Each row was made from one small tree. The marks that hang from a mark follow it in brackets, in the order of their numbers. Every link used is in the known rows. Write each row's tree.
Known rows:
z_666[z_888]: [ 0.001 -1.729  0.326 -0.850 -1.255 -1.308 -1.586  0.029  0.316  0.564
 -0.014  1.290 -0.382  1.099 -0.562  0.956  1.803  0.289  0.123  0.332
 -0.546  1.171 -2.036]
z_906[z_666[z_751]]: [ 2.231  0.607 -0.051 -0.095 -0.311  2.229 -1.552 -2.495 -0.511  0.391
  1.143 -0.383  0.527  0.888 -2.386 -1.360 -0.616  2.318 -0.527 -1.348
 -0.373  0.628 -0.563]
z_995[z_666[z_197 z_751 z_888[z_223]]]: [ 0.333  0.216 -1.107  2.622  0.594 -2.278  1.468  2.303  1.353 -5.157
  1.299  1.617  1.095  0.633  0.444  0.267  1.301 -0.094 -0.419  2.924
  2.469  1.343 -0.424]
z_479[z_751[z_148 z_383 z_666]]: [-2.283 -0.732 -0.664  3.403 -1.033  2.042  0.018  0.986 -1.034  7.490
  0.084 -3.738 -0.967 -0.703 -0.552 -0.266 -1.961 -3.533  2.185 -0.522
  0.164 -1.593 -2.754]
z_479[z_751]: [-0.660  0.073  0.495 -0.548 -1.506  0.657 -1.760 -1.560 -1.065  3.311
 -0.447  1.298 -1.523 -0.314 -3.110  0.326  1.351  0.108 -0.164 -1.183
 -1.953  1.184 -2.240]
z_751[z_383]: [ 0.008 -0.364 -0.184  0.744 -0.203 -0.631 -1.406 -1.662 -0.564  3.180
 -0.116 -0.713 -1.701 -0.412  0.783 -0.290  0.511 -0.138  0.446 -1.817
  0.346  0.628 -1.906]
z_666[z_197[z_469]]: [-0.662  2.444  1.281 -1.227  1.155 -1.063  0.138 -0.985  0.030 -2.200
 -1.121  1.646  0.129 -1.523 -0.755  0.326  1.909  1.249 -1.809 -1.275
 -1.655  1.707 -0.609]
z_995[z_666]: [-0.230 -0.965  1.216  1.740 -0.871  0.131  0.648 -1.050  0.135 -0.422
 -0.076  0.952 -2.505  0.967 -0.848  0.692  0.067  0.302  1.059  0.057
 -0.097  1.736 -1.397]
z_561[z_906[z_666]]: [ 1.599  0.416  0.498 -4.150  0.459  1.575 -0.896 -1.591 -0.371  2.324
  0.377  1.171 -2.187  0.721 -0.763 -0.067 -2.393  2.192 -0.133 -1.247
 -2.033  0.650 -0.293]
z_751[z_148 z_479 z_666]: [-2.122 -0.914  1.351  0.311 -1.620  1.777  0.634 -1.203 -0.893  0.294
  0.165 -1.713 -3.287  1.319  1.260  0.771 -1.767 -3.150  0.517  0.953
  1.412 -0.758  0.723]
z_561[z_906[z_666[z_197[z_469]]]]: [ 1.214  3.019  1.240 -5.005  2.334  0.967  0.936 -0.383  0.073 -1.965
 -0.828  1.541  0.340 -1.506 -0.145 -0.182 -1.494  2.787 -1.754 -1.223
 -3.135  0.552  0.342]
z_383[z_751]: [-0.639 -0.771  1.480  0.758 -0.114 -0.205 -1.592 -2.898 -0.999  3.721
 -0.176  0.260 -0.249 -0.122 -3.807  0.026  1.734  0.782  0.815 -1.128
 -0.456 -0.174 -1.188]
z_995[z_666[z_888]]: [-0.081 -2.372  0.509  1.108 -1.155 -0.624  0.638  1.469  0.850 -1.073
 -0.079  1.023 -0.676  1.343 -0.110  1.495  0.625  0.241  1.381  1.606
 -0.154  1.338 -1.969]
z_751[z_148 z_383 z_479]: [-1.022 -0.584  1.639 -0.393 -1.388  0.660 -0.621 -2.448 -1.224 -0.900
 -0.092 -2.070 -2.823 -0.293  2.456  0.111 -1.594 -2.685  0.186 -0.338
  1.258 -0.555  0.985]
z_383[z_751[z_148 z_479 z_666[z_197]]]: [-3.353 -0.118  0.988  1.319 -0.133  0.778  1.657 -0.910 -0.563  1.551
 -0.812 -2.326 -0.083 -0.625 -1.112 -0.145  0.707 -3.232 -0.020  0.385
  1.816 -2.346  1.818]
z_666[z_197[z_469] z_888]: [-0.578  0.982  0.926 -1.835  0.732 -1.772 -0.078  1.667  0.784 -3.204
 -1.070  1.890  1.824 -1.053 -0.130  1.057  2.512  1.403 -1.600  0.355
 -1.700  1.223 -1.207]
z_666[z_197 z_888[z_223]]: [-1.501  0.211 -1.097 -1.911  0.666 -3.521 -1.250  1.086  0.993 -2.656
  0.721  2.610 -0.536  0.085  0.818  0.409  2.288 -0.654 -1.324  1.119
  0.100  1.211  0.517]
z_888[z_223]: [-0.721 -0.082  0.415 -1.043  0.414 -1.862 -2.131 -1.995 -0.723 -0.231
  1.341  2.115 -3.301  0.861  0.057  0.366  0.001 -0.539  0.052  0.146
 -0.210  1.480 -0.073]
z_666[z_197[z_469] z_751[z_148 z_383]]: [ 0.366  3.062  0.789  3.345  1.276 -0.103  1.333 -0.319 -0.155 -2.971
  0.107 -2.675  2.727 -1.838  0.962 -0.795 -0.525 -0.617 -1.064 -0.500
  1.581 -0.414 -1.204]
z_906[z_561 z_666[z_751 z_888[z_223]]]: [ 2.050 -0.662 -2.115 -1.004  0.024  0.159 -1.844  2.683  0.328 -1.265
  1.677  0.403  2.288  2.354 -0.872 -0.721 -2.065  3.083  1.077 -0.884
  0.706  0.420  3.471]
z_479[z_751[z_383 z_666[z_197]]]: [-2.177  1.144 -2.509  1.958  0.115  0.113  0.441  1.371 -0.146  7.146
 -1.053 -1.628 -0.202 -2.285 -0.710 -1.029  1.841 -1.628 -0.183 -1.726
  0.134 -0.362 -2.992]
z_197[z_398 z_469]: [ 1.292  1.114  1.957 -0.802  1.521 -0.868  0.013 -1.892 -0.661  0.308
 -1.491  2.647 -1.201 -0.920  0.885  1.098  0.438  1.217  0.565 -0.602
 -4.689  0.462 -0.963]
z_197[z_398]: [ 1.014 -0.030  0.526  0.149  0.437 -1.712 -0.941 -2.473 -0.309  2.938
 -0.996  2.766 -2.206 -0.064  0.335  0.625  1.340  0.030  0.673 -0.917
 -3.440  0.480 -0.791]
z_666[z_197[z_398] z_751 z_888[z_223]]: [ 1.471  0.874 -2.004  1.598  1.874 -3.990  0.111  1.073  1.059 -2.586
  0.406  3.401  1.107 -0.511  1.779 -0.022  2.441 -0.118 -0.891  1.683
 -0.381  0.293  0.274]
z_751[z_383 z_479 z_666[z_197]]: [-1.660  0.865 -1.210  0.424 -0.024 -0.221  1.052 -0.387 -0.268  1.572
 -1.030 -1.505 -2.103 -1.529  2.864 -0.683  1.358 -1.683 -0.976 -0.929
  2.153 -0.399  0.038]

Which tree is each row?
[-1.779 -1.129  3.299 -0.393 -1.077  0.959 -0.733 -3.335 -1.756  0.189
 -0.350 -1.291 -1.002  0.023 -1.600  0.422 -0.668 -1.794  0.613  0.489
  0.558 -1.573  1.710] -> z_383[z_751[z_148 z_479]]
[ 1.661 -0.679 -0.888 -1.373  0.513  0.437 -2.133  0.253  0.085 -1.703
  2.271  0.256  1.191  1.219 -0.332 -0.718 -1.421  1.460  0.092  1.250
  0.034  0.150  0.564] -> z_906[z_666[z_751 z_888[z_223]]]
[ 1.108 -0.930 -0.112 -5.306  1.233 -0.415 -1.576  1.335  0.039 -0.413
  1.486  2.139 -1.604  1.199  1.138  0.403 -3.269  1.090  0.419  1.511
 -1.466 -0.020  0.787] -> z_561[z_906[z_666[z_888[z_223]]]]
[-0.251  1.348 -1.622 -2.377 -0.042  0.185 -0.700  0.796  0.844  0.964
 -0.848  1.010  0.739  0.067 -2.230 -1.373  0.452  2.463 -0.525 -4.324
 -1.702  1.304  3.894] -> z_906[z_561 z_666[z_197]]
[ 0.804  0.131  1.136  2.052 -1.406  1.391 -0.134 -2.242 -1.499 -2.478
  0.631 -2.901 -0.841 -0.095  1.880 -0.421 -1.683 -1.682 -0.449  0.189
  3.170 -0.882  0.188] -> z_666[z_751[z_148 z_383 z_479]]
[-1.461 -0.720 -0.546  0.291  0.585 -3.229  0.969  2.504  1.560 -3.783
  0.465  2.664 -0.880  0.304  1.242  0.929  1.245 -0.957  0.202  2.490
  0.761  1.637  0.228] -> z_995[z_666[z_197 z_888[z_223]]]
[ 2.511 -0.737 -0.566 -2.474 -1.888  2.103 -0.788  1.439 -0.223 -3.354
 -0.218 -0.076  2.005  1.758 -0.747 -0.461 -1.440  3.580 -0.280 -1.394
  0.689  0.184  4.082] -> z_906[z_561 z_666[z_751[z_479] z_888]]
[ 0.404  0.266  0.881  0.783  1.850 -2.438  3.087  2.696  1.627 -2.821
 -2.326  3.022  1.254 -1.503  1.867  1.782  1.490  0.623  0.671  1.749
 -4.092  0.547 -0.694] -> z_995[z_666[z_197[z_398 z_469] z_888]]
[ 1.869 -0.878 -0.914  2.707 -0.594 -0.472 -1.142  0.637  0.018  0.953
  0.755 -1.468  1.776  0.266  0.886 -0.249  1.344  0.847  0.211 -0.064
  2.192  0.165 -3.145] -> z_666[z_751[z_383] z_888]
[-3.269 -0.858 -1.135  1.378 -1.166  0.399  0.915  3.562  0.855  3.964
 -0.289 -1.471  1.295 -0.427 -1.742  0.467  0.788 -3.066  0.111  1.146
 -0.645 -1.030 -1.870] -> z_479[z_751[z_148 z_666[z_197 z_888]]]
[ 0.833  0.004 -0.745  3.680 -0.632 -1.134  2.228  1.972  1.655 -3.289
 -0.058  0.591  2.041  0.560 -0.879  0.221  2.416  0.843 -0.723  1.607
  2.002  1.501 -1.553] -> z_995[z_666[z_197 z_751 z_888]]
[-2.331 -1.435  1.866  1.641 -0.771  2.209  0.593 -1.746 -1.528  2.561
 -0.326 -3.011 -1.118  0.506 -1.415  0.422 -1.246 -2.638  1.600  0.858
  1.402 -2.498  0.859] -> z_383[z_751[z_148 z_479 z_666]]
[-3.045  1.205  1.542  2.531  1.750  0.710  1.948  0.383 -0.224  2.401
 -0.641 -2.669  2.503 -1.443 -1.944  0.022 -0.358 -1.658  1.157  0.231
  0.023 -2.082 -0.613] -> z_383[z_751[z_148 z_666[z_197[z_469]]]]
[-0.109  0.996  0.399  5.183 -0.553 -0.012  2.677 -0.498  0.861 -3.368
  0.745 -0.820  0.705  0.369 -0.960 -0.270 -0.111 -1.271 -0.282  1.205
  2.375  0.763 -0.328] -> z_995[z_666[z_197 z_751[z_148]]]
[-1.806 -1.054  0.836  1.272 -1.029  1.680  0.773 -0.586 -1.048  2.266
  0.036 -3.639 -3.055  0.034  3.172  0.058 -2.480 -3.758  1.130  0.139
  2.228 -1.728  0.147] -> z_751[z_148 z_383 z_479 z_666]
[ 3.437 -0.195 -0.444 -2.426 -0.056  1.706 -0.406  0.811  0.228 -0.028
  1.039  0.425  1.153  1.283 -1.040 -0.060 -1.947  3.082 -0.202  0.636
 -0.256  0.149 -1.414] -> z_561[z_906[z_666[z_751 z_888]]]
[-2.117  0.492  0.310  0.347  0.306  0.437  1.100 -1.316 -0.556  1.982
 -1.183 -0.933 -0.512 -1.137 -1.448 -0.468  2.484 -0.857 -0.408 -0.459
  1.582 -1.441  0.655] -> z_383[z_751[z_479 z_666[z_197]]]
[-0.624  0.433 -0.848  1.861  0.219 -2.393 -0.055  1.259  0.731 -4.140
  2.110  0.223  1.643  0.542  0.514  0.111  0.257 -1.749 -1.074  2.429
  2.713  0.025  0.858] -> z_666[z_197 z_751[z_148] z_888[z_223]]
[-1.609 -0.551  0.298  1.487 -1.359  0.885 -1.239 -0.742 -1.191  4.459
 -0.012 -2.166 -0.576 -1.073 -0.956 -0.073 -1.161 -2.622  1.214 -1.068
 -0.611 -0.662 -1.948] -> z_479[z_751[z_148 z_383]]
[ 1.878 -1.083  0.127 -4.633  0.159  1.002 -0.883  0.809  0.449  1.785
  0.394  1.261 -0.545  1.051 -0.116  0.467 -2.158  1.903  0.143  0.152
 -2.085  0.284 -0.573] -> z_561[z_906[z_666[z_888]]]
[ 0.206 -1.414 -1.579 -3.444  0.078 -0.409 -2.463  2.746  0.610  0.005
  0.775  1.556  0.430  1.793 -0.241 -0.109 -2.206  1.968  1.622 -1.142
 -1.419  0.631  4.071] -> z_906[z_561 z_666[z_888[z_223]]]
[ 2.585 -0.669  0.547 -1.475 -0.365  2.471 -0.038  0.828  0.319 -0.326
  1.608 -0.979  1.683  1.844 -0.298  0.102 -3.811  0.865  0.393  1.499
 -0.036 -1.106 -0.229] -> z_561[z_906[z_666[z_751[z_148] z_888]]]
[ 0.505  1.004  0.448 -1.417  1.820 -3.044  0.874  1.387  0.953 -0.952
 -2.138  3.103  1.692 -1.881  1.853  1.343  2.537  0.894 -0.702  0.505
 -4.405  0.368 -0.498] -> z_666[z_197[z_398 z_469] z_888]
[ 0.970  2.829 -0.179 -2.537  2.381 -0.383  0.853  1.206  0.590  0.714
 -2.507  2.359  2.008 -1.358  0.012 -0.529 -0.559  3.185  0.254 -3.818
 -5.538  0.219  4.115] -> z_906[z_561 z_666[z_197[z_398 z_469]]]
[-1.478 -0.587 -1.734 -0.244 -0.268 -0.938  1.191  2.302  0.530  0.410
 -1.160 -1.637 -0.618 -1.184  3.528 -0.044  1.828 -1.646 -0.711  0.380
  2.061 -0.808 -0.610] -> z_751[z_383 z_479 z_666[z_197 z_888]]
[-2.459 -1.395  1.074  3.375 -0.043  1.271  0.107 -0.986 -0.894  5.999
  0.482 -3.113  0.251  0.853 -2.512 -0.022 -0.850 -2.475  2.835  0.068
  0.655 -2.205 -1.065] -> z_383[z_751[z_148 z_666]]
[ 2.420 -1.050 -0.538 -0.735 -0.760  1.709 -1.517 -0.045  0.314 -0.567
  1.033 -0.620  2.334  1.029 -1.439 -0.619 -0.255  2.184 -0.187  0.007
 -0.497  0.310 -0.926] -> z_906[z_666[z_751 z_888]]
[-2.579  0.307 -0.557  1.298 -0.335  0.362  1.521  0.151 -0.284  0.857
 -0.608 -3.111 -1.665 -1.034  3.246 -0.501 -0.693 -3.896 -0.536 -0.386
  2.662 -1.459  0.770] -> z_751[z_148 z_383 z_479 z_666[z_197]]
[-0.164  1.814 -0.059  1.940 -0.653  0.388  0.917 -1.690 -0.596 -3.292
  0.076 -2.476  0.164 -1.093  1.636 -0.833  0.115 -2.102 -2.182 -0.020
  3.772 -0.682  1.224] -> z_666[z_197 z_751[z_148 z_383 z_479]]
[-1.351  0.380 -0.087  0.892  1.308 -0.890  1.776 -1.599 -0.456  3.999
 -2.248  0.627 -0.782 -1.952  0.075  0.102  2.677 -1.548  0.255 -0.270
 -1.219 -2.327  1.220] -> z_383[z_751[z_479 z_666[z_197[z_398]]]]
[ 1.915  0.692  0.391  1.070 -1.085  0.989 -0.406 -2.651 -1.457 -1.668
  0.165 -1.205 -1.087 -0.485  1.567 -0.437  0.399  0.461 -0.993 -0.500
  3.091  0.218 -0.752] -> z_666[z_751[z_383 z_479]]
[-0.207 -1.480 -0.534 -3.670  0.470 -0.208 -2.695  0.304  0.236 -0.776
  1.453  1.235 -0.580  1.017  0.069 -0.066 -1.480  0.312  0.548  0.776
 -1.518  0.292  1.197] -> z_906[z_666[z_888[z_223]]]
[ 2.638  0.580 -2.124 -0.073  1.279 -0.603  0.169  0.622  1.314 -0.011
 -0.635  1.499  3.259 -0.590 -0.118 -0.952  1.605  1.499 -1.026 -0.169
 -2.908 -0.402  0.710] -> z_906[z_666[z_197[z_398] z_751 z_888]]
[ 1.937 -1.779  0.336  2.599 -1.375  0.437  1.695  0.957 -0.186 -4.146
 -0.111 -1.614  0.180  0.170  2.304  0.576 -0.269  0.187  0.841  1.958
  3.363  0.042 -1.387] -> z_995[z_666[z_751[z_383 z_479] z_888]]
[ 2.462  0.610 -1.183  0.240 -0.815  2.301 -1.106 -0.024 -0.201  0.671
  0.482 -0.415  1.586  1.685 -2.656 -1.270 -1.187  3.835  0.524 -3.567
  0.158  0.874  2.386] -> z_906[z_561 z_666[z_751]]
[ 1.425  2.103 -0.950 -0.218  0.280  0.962 -0.604 -1.828  0.441 -1.125
  0.435 -0.032  1.589 -0.351 -2.563 -1.945  1.266  1.730 -2.043 -1.590
 -0.155  0.769  0.476] -> z_906[z_666[z_197 z_751]]
[ 0.236  0.590 -1.372 -5.411  1.963 -1.431 -0.449  1.605  0.973 -1.043
  0.966  2.814 -0.716  0.116  1.196 -0.043 -1.371  0.796 -1.137  1.234
 -1.322  0.262  1.720] -> z_561[z_906[z_666[z_197 z_888[z_223]]]]
[ 1.786 -1.515  1.270  1.316 -2.027  0.750  1.498  0.495 -0.024 -5.560
  0.038  0.527 -0.096  1.435  0.345  1.224  0.345  1.018 -0.139  2.867
  2.445  0.906 -0.471] -> z_995[z_666[z_751[z_479] z_888]]
